What can hang from each mark:
E: B F H P S V
X: J M
Q: E G
B: E
T: P
G: J Q
H: E
F: E
P: T

Every row comes from one small tree of marks. The marks that hang from a mark follow it in brackets, in alphabetical order. Every link used is in the known rows. Which tree was each row made from?
Known rows:
B(E(F)): [.08,.19,.24,-.07,.17,.02,.05,-.08,.07,.05,-.09,.05,-.04,-.20,-.04,-.26,.32,-.25,.09,.23,-.20,-.15,.23,-.07]
B(E): [.22,.18,.24,.05,.19,.00,.12,-.04,.21,.29,-.07,.04,-.05,-.25,.05,-.24,.10,-.16,.11,.05,-.21,-.12,.12,.05]
H(E(B P(T) V)): [.23,.30,-.21,.09,-.12,-.17,.38,-.06,.07,.04,-.03,-.04,-.16,.06,.37,-.19,-.27,-.36,-.02,.22,.00,-.08,.14,-.22]
F(E): [.06,-.13,.34,-.12,.04,.00,.18,-.34,.00,.49,-.04,-.07,.03,-.12,.09,-.02,.18,-.03,.16,-.04,-.24,-.06,.03,-.06]
E(B F H P S): [-.08,.12,-.05,.00,-.29,-.11,.11,.26,.12,-.14,-.01,.05,-.21,.03,.11,-.32,.18,-.19,.07,.28,.04,-.07,.07,-.38]
B(E(H)): [.22,.25,.30,.10,.13,-.02,-.01,.06,.40,.15,-.08,.05,-.08,-.24,.15,-.36,.01,-.03,.17,.03,-.18,-.18,.02,.00]
T(P): [.12,-.04,.21,-.01,.04,.17,.35,-.05,.11,.53,-.11,-.07,-.18,-.19,.06,-.14,.01,.12,.11,-.01,-.24,-.12,.08,-.22]
Q(E(B P)): [.18,-.19,.10,-.02,-.17,.11,.18,-.17,.13,.54,-.05,-.03,-.02,-.05,.13,-.18,.13,-.16,.12,.13,-.18,.16,-.04,-.23]
B(E(F H P(T))): [-.05,.44,.11,-.01,-.05,-.26,.20,-.03,.17,-.15,-.09,.19,.10,-.03,.21,-.46,-.06,-.30,.10,.26,-.01,-.20,.07,-.28]
B(E(V)): [.21,.19,.21,.05,.23,.06,.12,-.10,.07,-.18,-.06,-.07,-.15,-.19,.12,-.21,.01,-.26,.04,.13,-.18,-.15,.17,.10]
Q(E(V)): [.16,-.14,.28,-.05,.08,.24,.12,-.35,-.02,-.04,-.01,-.18,-.08,-.04,.14,-.15,.19,-.10,.01,.12,-.21,.00,.08,-.09]
X(J M): [.30,.12,.26,-.18,.12,-.11,.17,-.10,-.01,.01,-.19,.13,-.02,-.25,.00,-.08,.29,-.08,.13,-.11,-.10,-.15,.07,-.07]
H(E(B F S V)): [.11,.22,-.05,.03,-.09,.12,.07,.20,.01,-.36,.04,-.09,-.44,.01,.15,-.21,.33,-.27,-.10,.42,-.02,-.13,.30,-.19]
G(J Q(E(H S))): [.04,-.10,.18,.01,-.08,.19,-.10,.24,.28,.31,.08,.22,-.03,-.09,.15,-.36,.47,.26,-.01,-.02,-.20,-.19,-.09,.00]
F(E(B P(T) S)): [-.03,.12,-.02,-.03,-.32,-.22,.47,-.05,.00,.23,.04,.05,.01,.07,.27,-.14,-.05,-.05,.05,.07,.06,-.07,-.07,-.17]
E(F H V): [-.02,.08,.20,-.08,.04,-.01,.02,-.17,-.04,-.43,-.06,-.13,-.20,.02,.12,-.22,.15,-.24,.06,.21,-.13,-.20,.20,-.23]
P(T): [.13,.20,.08,-.02,.03,-.21,.39,-.27,.02,.28,-.05,-.03,.06,-.02,.14,-.13,-.07,-.03,.08,-.04,-.11,-.22,.14,-.11]
E(S): [.06,.06,.12,.03,.00,-.02,.24,.05,.05,.10,.03,-.01,-.16,-.08,.04,-.15,.23,-.05,.01,.01,-.12,-.11,.16,-.14]
F(E(H P(T) S)): [-.17,.20,.16,-.01,-.25,-.27,.37,-.07,.09,.01,.05,.11,.08,.10,.34,-.28,-.10,.03,.05,.01,.06,-.12,-.13,-.29]
F(E(B P(T) V)): [.04,.06,-.01,-.08,-.18,-.17,.43,-.35,-.14,.04,-.03,-.10,.00,.09,.33,-.07,-.23,-.25,.08,.11,-.01,-.08,-.03,-.10]
G(J): [.27,-.01,.04,-.01,.10,-.07,.17,-.12,.13,.62,-.16,.04,.00,-.18,-.04,-.02,.18,-.22,.12,-.08,-.18,-.16,.13,-.03]
Q(E(F S)): [-.06,-.04,.30,-.13,-.07,.24,.08,-.13,-.04,-.08,.04,-.01,-.09,-.01,.00,-.25,.59,-.02,-.04,.26,-.13,-.02,.14,-.27]
G(J Q): [.13,-.12,-.01,-.05,.13,-.05,.08,.01,.04,.63,-.04,.16,.05,-.20,.01,-.08,.29,-.06,.07,-.10,-.30,-.24,.15,.06]
Q(E): [.17,-.15,.33,-.07,.04,.20,.12,-.30,.12,.44,-.03,-.06,.03,-.10,.06,-.17,.28,.00,.09,.04,-.26,.02,.04,-.14]
E(S V): [.05,.07,.07,.04,.04,.05,.24,-.03,-.10,-.32,.06,-.13,-.26,-.03,.11,-.12,.14,-.15,-.07,.10,-.08,-.14,.19,-.09]
Q(E(V) G): [.17,-.18,.29,-.17,.10,.43,.11,-.25,-.03,.01,-.04,-.07,.00,-.07,.09,-.10,.26,-.27,.01,.10,-.20,.04,.12,-.07]
X(M): [.18,.02,.19,-.07,.10,-.15,.15,-.06,.04,.05,-.15,-.05,-.02,-.24,.11,-.13,.29,-.12,.11,-.03,-.20,-.07,.09,-.02]
E(V): [.14,-.01,.13,-.02,.13,.02,.20,-.27,-.08,-.09,-.04,-.17,-.16,-.07,.10,-.06,.02,-.24,.04,.05,-.18,-.12,.20,-.07]
B(E(F S V)): [-.01,.29,.17,-.01,.11,.10,.10,.09,-.07,-.70,.02,-.02,-.25,-.10,.05,-.31,.35,-.28,-.10,.36,-.06,-.19,.27,-.03]
F(E(B P S V)): [-.02,-.07,.02,-.03,-.21,-.01,.27,-.04,-.12,-.13,.06,-.09,-.22,.02,.23,-.08,.05,-.22,.01,.18,.00,.04,-.02,-.13]

Write each row's tree:
[.29,-.18,.16,-.14,-.01,.49,.08,-.13,.03,.13,-.06,-.13,-.11,-.08,.11,-.09,.21,-.20,.04,.14,-.16,.03,.07,.03] : Q(E(B V) G)
[.01,-.24,.16,-.21,.05,.23,-.07,-.14,-.06,.44,-.02,.18,.12,-.11,-.03,-.19,.67,-.07,.03,.15,-.32,-.15,.13,-.06] : G(J Q(E(F)))
[.09,.11,-.13,-.02,-.08,.02,.13,-.03,-.06,-.13,-.05,-.05,-.27,.00,.18,-.17,.09,-.60,.01,.43,-.09,.02,.26,-.35] : H(E(B F P V))
[.20,-.03,.22,-.07,-.08,.38,-.01,.23,.37,.32,-.07,.19,.03,-.10,.05,-.24,.43,-.03,.03,.00,-.06,-.09,-.06,-.07] : Q(E(H S) G(J))
[.06,.04,.19,.02,-.20,.05,.04,.06,.10,-.23,.06,-.16,-.32,.00,.29,-.19,.06,.11,.07,.08,.00,-.15,-.08,.00] : F(E(B H S V))
[.02,.04,.00,-.05,-.21,-.15,.08,.02,.12,.17,-.09,.00,-.12,-.02,.10,-.25,.07,-.29,.17,.23,-.07,-.06,.08,-.37] : E(B F H P)
[.14,.14,-.15,.02,-.17,-.28,.47,-.15,.05,.39,-.08,.00,.03,.01,.20,-.14,-.21,-.20,.10,.04,-.02,-.09,.05,-.21] : E(B P(T))
[.11,.13,.09,.06,.13,-.05,.21,-.09,.02,-.21,-.04,.01,-.09,-.16,.16,-.24,-.10,-.50,.02,.20,-.14,.00,.13,-.08] : B(E(P V))
[.10,.10,.08,-.04,-.08,.01,-.02,-.04,.01,-.30,-.07,-.18,-.29,.00,.15,-.21,.08,-.14,.10,.25,-.07,-.21,.15,-.14] : E(B F H V)
[-.12,.06,.09,-.08,-.04,-.10,.11,-.15,-.10,-.41,-.06,-.05,-.12,.05,.15,-.24,.03,-.48,.06,.27,-.08,-.06,.16,-.41] : E(F H P V)
[.04,.15,.15,.10,-.02,.00,.12,.08,.08,-.46,.05,-.10,-.29,-.01,.20,-.25,.02,-.05,-.02,.07,-.03,-.19,.09,-.14] : E(H S V)
[-.07,-.01,.34,-.19,-.11,.40,-.05,.12,.14,-.14,.02,.11,-.04,-.01,.03,-.33,.56,-.05,.00,.23,-.06,-.04,.07,-.27] : Q(E(F H S) G)
[-.04,.31,-.09,-.05,-.02,-.16,.33,-.23,-.12,-.36,-.02,.02,-.07,.12,.26,-.25,-.01,-.57,-.08,.37,-.03,-.10,.30,-.42] : H(E(F P(T) V))
[.13,.21,.05,.11,.06,.08,.16,.11,.08,-.29,.08,-.07,-.35,-.03,.21,-.20,.16,-.20,-.12,.19,-.08,-.09,.24,-.15] : H(E(S V))
[-.11,.19,-.04,-.01,-.04,.00,.19,.08,-.11,-.50,.06,.03,-.29,.06,.16,-.25,.26,-.59,-.14,.44,-.03,.01,.31,-.43] : H(E(F P S V))
[-.18,.05,.00,-.09,-.11,-.12,.27,-.01,-.15,-.11,.00,.07,-.09,.01,-.01,-.18,.31,-.40,-.03,.26,-.05,.00,.23,-.42] : E(F P S)
[.02,.17,-.13,.02,-.21,-.02,.17,.27,.08,.07,.01,.09,-.27,-.01,.12,-.26,.31,-.38,-.04,.39,-.01,.02,.22,-.41] : H(E(B F P S))
[.05,-.15,.11,-.04,-.01,.22,.03,.13,.11,.38,.08,.20,.02,-.12,.06,-.22,.58,.14,-.06,.01,-.23,-.14,.03,.03] : G(J Q(E(S)))
[.01,.18,.04,.01,-.16,.02,.04,.18,.01,-.56,.01,-.14,-.38,.05,.14,-.27,.20,-.10,-.01,.29,.02,-.22,.14,-.16] : E(B F H S V)
[.07,.03,.24,.02,-.24,-.01,.06,.13,.25,.22,.03,-.07,-.19,-.07,.23,-.22,.15,.26,.14,.00,-.04,-.15,-.13,-.05] : F(E(B H S))
[.14,-.26,.16,-.10,.08,.21,-.01,-.10,.09,.65,-.02,.16,.12,-.16,.06,-.16,.47,.06,.04,-.03,-.34,-.12,.03,.04] : G(J Q(E))
[.03,-.08,.13,-.02,-.19,-.06,.12,-.16,.06,.01,-.04,-.12,-.14,-.01,.32,-.13,-.15,-.21,.16,.11,-.07,.00,-.13,-.16] : F(E(B H P V))
[-.07,.31,-.05,.09,-.16,-.24,.41,.01,.03,-.58,.06,.01,-.12,.16,.35,-.33,-.25,-.20,-.07,.11,.12,-.17,.04,-.31] : E(H P(T) S V)
[.06,-.16,.09,-.09,-.17,-.07,.23,-.21,.02,.61,-.06,-.03,.00,-.09,.15,-.03,.03,-.21,.19,.05,-.15,.08,-.05,-.16] : F(E(B P))
[.30,-.20,.20,-.16,.08,.36,.08,-.12,.18,.71,-.16,.12,.17,-.18,-.05,-.04,.40,-.25,.09,-.02,-.21,-.01,.05,-.02] : Q(E G(J))
[.23,-.19,.10,-.01,-.11,.19,-.16,.13,.34,.67,-.04,.14,-.01,-.14,.17,-.25,.33,.26,.13,-.02,-.25,-.18,-.13,.09] : G(J Q(E(B H)))
[.03,-.30,.03,-.09,-.01,.09,.10,-.08,.03,.64,-.02,.23,.20,-.12,.08,-.17,.35,-.19,.03,.02,-.29,.02,.01,-.12] : G(J Q(E(P)))
[.00,.04,-.04,-.05,-.17,-.07,.08,-.05,-.03,-.31,-.08,-.11,-.22,.04,.18,-.23,-.01,-.40,.10,.32,-.03,-.07,.10,-.32] : E(B F H P V)
[-.04,-.05,.26,-.07,-.01,.08,.22,-.16,-.14,-.26,.07,-.13,-.19,-.02,.17,-.07,.21,-.07,-.02,.08,-.09,-.09,.07,-.03] : F(E(S V))
[.10,-.18,.19,-.04,.05,.22,-.14,-.04,.12,.10,.01,.07,-.02,-.07,.22,-.27,.29,.06,.02,.02,-.27,-.20,-.04,.05] : G(J Q(E(H V)))
[-.15,.12,.08,-.08,-.19,-.22,.50,-.17,-.06,.09,.06,.09,.10,.08,.24,-.16,.01,-.12,.00,.04,.02,-.06,-.02,-.25] : F(E(P(T) S))
[.04,-.10,.16,-.04,-.23,-.12,.11,-.07,.20,.48,-.07,-.01,-.03,-.07,.25,-.15,-.06,-.08,.23,.04,-.11,.01,-.16,-.21] : F(E(B H P))
[-.03,.14,.09,-.07,.13,-.03,.14,-.13,-.13,-.42,-.07,.01,-.10,-.10,.08,-.26,.13,-.66,.01,.38,-.13,-.04,.24,-.19] : B(E(F P V))
[-.03,.37,.25,.04,.05,.09,-.04,.20,.11,-.79,.02,.01,-.30,-.08,.14,-.43,.23,-.17,-.04,.34,-.02,-.24,.16,-.06] : B(E(F H S V))
[.03,.11,-.03,-.05,-.10,.08,.16,.09,-.15,-.46,.02,-.16,-.37,.02,.05,-.16,.30,-.19,-.06,.31,-.02,-.17,.25,-.11] : E(B F S V)
[.19,-.14,.15,-.11,-.08,.23,.05,.00,.32,.61,-.16,.24,.20,-.10,.09,-.18,.21,-.38,.12,.01,-.11,.06,-.09,-.23] : Q(E(H P) G(J))
[.03,.11,.08,-.03,-.29,-.25,.30,-.16,.18,.38,-.06,.02,.07,.04,.36,-.21,-.23,.00,.20,.01,.00,-.12,-.18,-.20] : F(E(B H P(T)))
